Each row comes from the steps of one walk. Every step used is in the known rows, and no mark comes twice. Write the walk behind each row, first mark first.
Known rows
Y/B: 9, 18, 24, 23, -15, 3, 10, 4, 25, -10, 9, 12, -27, 30, -5, 0, -16, 10, 4, 7, 9, -36
Q/S/P: -44, -1, -12, 8, -15, -6, -64, 4, 18, -11, -25, 20, -11, 13, 13, 14, -13, -1, 44, -6, 5, -5
Q/S/V/Y: -45, 20, 25, 3, 39, -3, -5, -3, -37, 5, -15, 6, -1, 24, 14, 1, 0, 6, 6, -10, -32, -24
S/V/Y: -42, 15, 31, 11, 20, 2, 23, 0, -26, 10, -3, 6, 0, 24, 13, 0, 3, 0, 12, -12, -29, -29
R/X: -41, -41, 27, 4, -29, 12, 4, 3, 46, -3, -10, 9, -1, -10, 16, 13, 4, 4, -4, 3, -7, -4
S/Q/Y/B: 3, 22, -6, 23, -12, 8, -10, 5, 15, 3, 16, 9, -23, 22, 3, 3, -25, 13, 35, 12, 14, -27
X/R: -13, -7, 28, 14, -22, 2, -19, 4, 43, 21, -19, 9, -11, 21, 4, 8, -14, -7, 35, 6, -13, -27
V/Y/B: 1, 33, 39, 20, 0, 4, 14, -1, 3, 1, 10, 13, -16, 49, 3, -5, -7, 8, 9, 7, -3, -42
Q/S/V/Y/B/R: 12, 19, 14, 16, -8, 7, -48, 4, 30, 8, -19, 15, -5, 40, 5, 0, 6, 2, -22, 1, -6, -30
A/B/R: 15, -43, 16, 19, -54, 10, -49, 13, 90, 16, -7, 8, -18, 8, -6, 23, 1, -18, 20, 2, 2, -26
V/Y/Q: -3, 27, 19, 1, 21, 8, 48, -1, -18, -8, 5, 3, -2, 34, 4, 19, 0, -3, 26, 12, -7, -52
B/R/X: -24, -47, 20, 6, -45, 17, -28, 6, 72, 5, -22, 13, 7, -5, 17, 16, 15, -2, -18, 3, -3, -3
B/A: 4, -51, 27, 23, 5, 13, -20, -3, 15, -2, 17, 13, -28, -5, -4, 7, 13, -13, 42, -5, -16, -28
P/S/Q/Y/B/R/X: -23, -24, 2, 8, -49, 20, -44, 3, 64, 6, -11, 13, -2, -1, 24, 10, 11, 9, -15, 9, 6, 3
Y/Q/S/P: -33, 16, -19, 3, -5, -4, -42, 3, 7, -15, -21, 16, -9, 17, 12, 17, -16, -1, 41, 1, 7, -18
V/Y: -27, 0, 41, 9, 9, 4, 3, 0, -3, 6, -1, 12, -2, 33, 9, 10, 9, -3, 35, -1, -16, -31
A/B/S/Q/Y/V: -6, -37, 3, 11, -13, 1, -11, 5, 13, 6, -1, 14, -28, 17, -2, 35, -31, 5, 27, 15, -30, -47
V/Y/B/S: -7, 31, 25, 12, 20, 3, -28, -4, 12, 0, -9, 4, -38, 42, -11, -1, -1, 11, 4, 4, -24, -22
P/Y/B/R/X: -8, -40, 19, 11, -47, 15, -22, 3, 67, 6, -9, 15, -1, 11, 21, 6, 9, 2, -36, 7, 11, -11
V/Y/B/S/Q: -46, 49, -1, 30, 5, 4, -39, 3, 32, 4, -2, 11, -36, 24, -10, 8, -6, 5, 16, 3, -8, -14
A/B/Y/V: 18, -58, 27, 15, -29, 7, -5, 4, 18, 4, 7, 18, -36, 28, -8, 47, -18, 3, 19, 14, -48, -47
A/B: -7, -41, 30, 18, -39, 2, -2, 10, 64, 11, 14, -1, -33, -2, -10, 21, -19, -12, 46, 4, -4, -29
Q/S/V/Y/B: -12, 47, 28, 16, 21, -1, 7, -3, -20, 1, 1, 9, -15, 43, 7, -12, -13, 15, -12, 1, -14, -37
P/Y/Q: 13, -16, -2, 5, 4, 2, 47, 0, -5, -17, 19, 6, -23, 23, 7, 20, -9, -4, 11, 12, 29, -46

Write each row's walk
-12, 22, 8, -12, 51, -4, -25, -4, -26, -19, -22, 5, -9, 27, 5, 18, -4, 10, 16, 13, -9, -31 => V/Y/Q/S
-7, -60, 15, 14, -32, -10, 16, 2, 4, -10, 4, 31, -24, 37, 14, 26, -22, -3, -5, 3, 1, -55 => S/P/Y/V
3, -10, -12, 7, -9, 1, 22, 0, 10, -6, 16, 3, -31, 24, 7, 19, -17, -11, 25, 9, 24, -40 => A/B/S/P/Y/Q
-29, -18, -28, 6, -13, 10, -41, 5, 7, 1, 8, 8, -23, -9, 15, 21, -7, 10, 71, 6, 14, 2 => P/S/Q/Y
21, -23, 31, 31, 5, 13, -12, -5, 13, -3, 25, 14, -34, 11, -5, -4, 4, -6, 25, 1, -10, -38 => Y/B/A
-38, 22, -12, 2, 4, -3, -41, 1, -5, -10, -20, 16, -2, 26, 16, 15, -12, -2, 43, 0, 2, -20 => V/Y/Q/S/P
-25, 30, 3, 17, 18, 0, 6, 1, -4, -1, -11, -1, -35, 9, -8, -8, -16, 11, -23, -13, -30, -16 => Y/B/S/V
-23, -14, -25, 14, -7, 11, -30, 7, 14, 9, 7, 7, -13, -5, 8, 21, -17, 4, 72, 7, 8, -10 => S/Q/Y
-25, -9, 21, 5, -19, 14, -33, 0, 42, 9, -26, 11, 9, 12, 23, 0, 9, 8, -42, 2, -14, -8 => Q/S/V/Y/B/R/X
-11, -38, 0, 6, -16, 0, -5, 4, -4, -8, -1, 22, -22, 16, 9, 35, -21, 11, 25, 13, -18, -43 => P/S/Q/Y/V
7, -4, 36, 30, 21, 13, -1, -8, -13, 6, 24, 11, -25, 20, 3, -12, 6, -5, 17, -5, -25, -41 => S/V/Y/B/A
24, 3, -7, 6, 7, 18, 15, 1, -8, -9, 11, 4, -23, 21, -6, 37, -2, 3, 38, 18, -13, -30 => B/Y/Q
9, -2, -7, -7, 32, 4, -48, -1, -7, -12, -12, 1, -29, 14, -4, 32, -11, 11, 30, 17, -16, -19 => A/B/Y/Q/S
17, -9, 18, 24, -17, -2, 13, 0, 16, -7, 23, 16, -37, 38, 5, -4, -16, 8, -7, 6, 33, -37 => P/Y/B
-13, 38, 13, 2, 28, 7, 60, -1, -34, -5, 3, 0, -1, 28, 7, 12, -5, -2, 12, 5, -16, -51 => S/V/Y/Q
14, -12, 41, 28, 15, 14, -9, -8, -1, 4, 25, 14, -26, 24, 1, -7, 10, -6, 28, 0, -19, -41 => V/Y/B/A
-21, 18, -15, 1, 40, 1, -6, 0, -37, -9, -16, 0, -19, 1, 3, 12, -15, 13, -7, -4, -28, -16 => B/Y/Q/S/V
-23, 17, -16, 16, -23, 4, -50, 2, 24, 2, -10, 12, -26, 26, 4, 4, -18, 1, 45, -3, -3, -8 => Q/Y/B/S/P
-44, 22, 27, 8, 31, 3, 4, -3, -25, 11, -11, 2, -11, 27, 6, -1, 4, 2, 7, -13, -40, -22 => B/S/V/Y
-25, -46, -12, 11, -15, -9, -40, 0, 8, -7, 3, 21, -27, 22, 23, 10, -10, -4, 23, -6, 38, -12 => Q/S/P/Y
-40, 5, -3, 5, 30, -6, -14, 2, -20, -10, -23, 4, -17, -6, 4, 2, -16, 12, -12, -13, -22, -12 => Q/S/V
